What can hang from each mark:
Z: B D T
K: B
E: B
T: E
D: L Z
B: E K Z
L: D

Known rows, with every way that one mark hangs from another:
B(K Z(T(E))): 26 21 -23 7 8 29 19 2 45 7 2 42 2 -2 3 20 -2
Z(B(K) D(L) T(E)): 12 9 -5 27 -1 18 33 13 30 12 -7 47 -13 8 18 33 14
L(D(Z(B(E K) T))): 16 3 -22 26 -14 44 22 9 44 14 5 71 25 22 18 47 6
K(B(Z(T))): 8 25 -7 6 6 23 8 -3 50 7 3 38 16 15 19 26 14
D(L Z(B(K) T)): 13 5 14 31 -2 24 17 12 35 7 -2 58 16 17 13 28 14
E(B(K Z(D(L)))): 30 21 15 32 16 34 18 1 35 -1 1 47 6 20 27 36 18
D(L Z): -1 8 38 16 -11 28 -6 0 34 -10 10 33 8 29 4 23 18
T(E(B(K))): 10 25 -7 7 -11 34 2 -3 44 -5 8 49 -9 9 34 28 5
B(K): 13 9 -9 10 -9 30 6 2 49 -5 11 33 -3 13 10 27 12
D(L Z(B(E K) T)): 20 0 -1 33 -13 26 19 18 42 14 -1 71 14 23 19 27 15
E(B(Z(T))): 11 24 -2 17 8 29 9 -2 42 -2 -2 42 13 7 20 32 5
L(D(Z(B(K)))): 9 9 4 15 -4 44 9 -1 38 -5 13 54 29 28 19 48 7
B(E K): 20 5 -24 13 -20 33 8 7 55 2 13 47 -7 19 16 27 13
T(E): -5 17 1 -6 -16 25 -4 -4 41 -11 11 25 -13 13 11 23 8
L(D(Z(T))): -6 8 6 17 -10 43 9 -4 37 2 8 36 18 16 -4 41 7
D(Z(B T)): -12 5 10 13 -5 22 9 3 37 -4 2 47 20 17 13 34 10
D(Z(T(E))): -12 13 5 2 -13 29 5 -3 39 -2 6 39 3 8 2 21 5
E(B): -5 19 9 10 -11 30 -6 -5 43 -12 8 36 -1 17 30 34 12

Rows:
6 14 -11 14 -7 41 20 2 34 8 4 60 19 12 14 42 -2
L(D(Z(B(K) T(E))))
-1 7 27 24 -10 26 6 4 35 3 2 36 7 17 -2 21 16
D(L Z(T))
4 6 8 11 -3 30 6 2 42 -9 10 54 23 24 22 34 11
D(Z(B(K)))
12 0 -19 22 -13 30 19 12 49 9 4 72 18 18 21 32 9
D(Z(B(E K) T))
35 12 -24 11 -2 34 9 5 55 1 12 50 9 20 13 25 9
B(E K Z)
39 7 -5 29 3 32 22 9 44 6 5 47 0 27 11 30 20
B(E K Z(D(L)))
-3 20 13 26 -8 24 19 3 28 6 -7 38 -20 8 24 32 15
Z(D(L) T(E(B)))
12 19 -9 7 -1 30 9 -3 53 3 11 46 8 35 32 36 23
K(B(E Z(D)))
28 14 -20 17 11 29 20 4 48 6 2 40 11 2 1 25 4
B(K Z(T))
15 11 11 27 13 22 24 5 33 5 -4 26 1 14 -3 30 17
B(Z(D(L) T))
21 21 -2 20 16 38 18 -5 42 -6 5 47 10 16 29 41 12
E(B(K Z(D)))
2 2 -22 16 -18 19 14 12 47 4 0 51 1 16 21 34 11
Z(B(E) T)
8 7 -7 23 -3 42 21 3 38 7 4 57 28 16 12 47 4
L(D(Z(B(K) T)))
18 2 -36 21 -14 23 22 16 52 12 0 61 2 11 23 33 10
Z(B(E K) T)
10 23 -19 15 -10 32 15 1 44 7 -1 52 -10 -4 28 26 2
Z(T(E(B(K))))
-3 7 38 16 -7 21 -3 5 30 -12 6 44 17 34 18 30 18
D(L Z(B))
5 21 11 14 12 33 9 -8 38 -12 5 36 9 21 28 42 13
E(B(Z(D)))
19 17 -4 27 0 23 21 7 46 20 -2 50 3 28 23 30 26
K(B(E Z(D(L) T)))
6 0 8 25 -14 18 14 13 35 -1 2 44 -8 35 26 39 25
Z(B(E) D(L))
-13 11 6 3 -9 23 8 1 34 -4 2 50 12 12 16 28 4
D(Z(B T(E)))
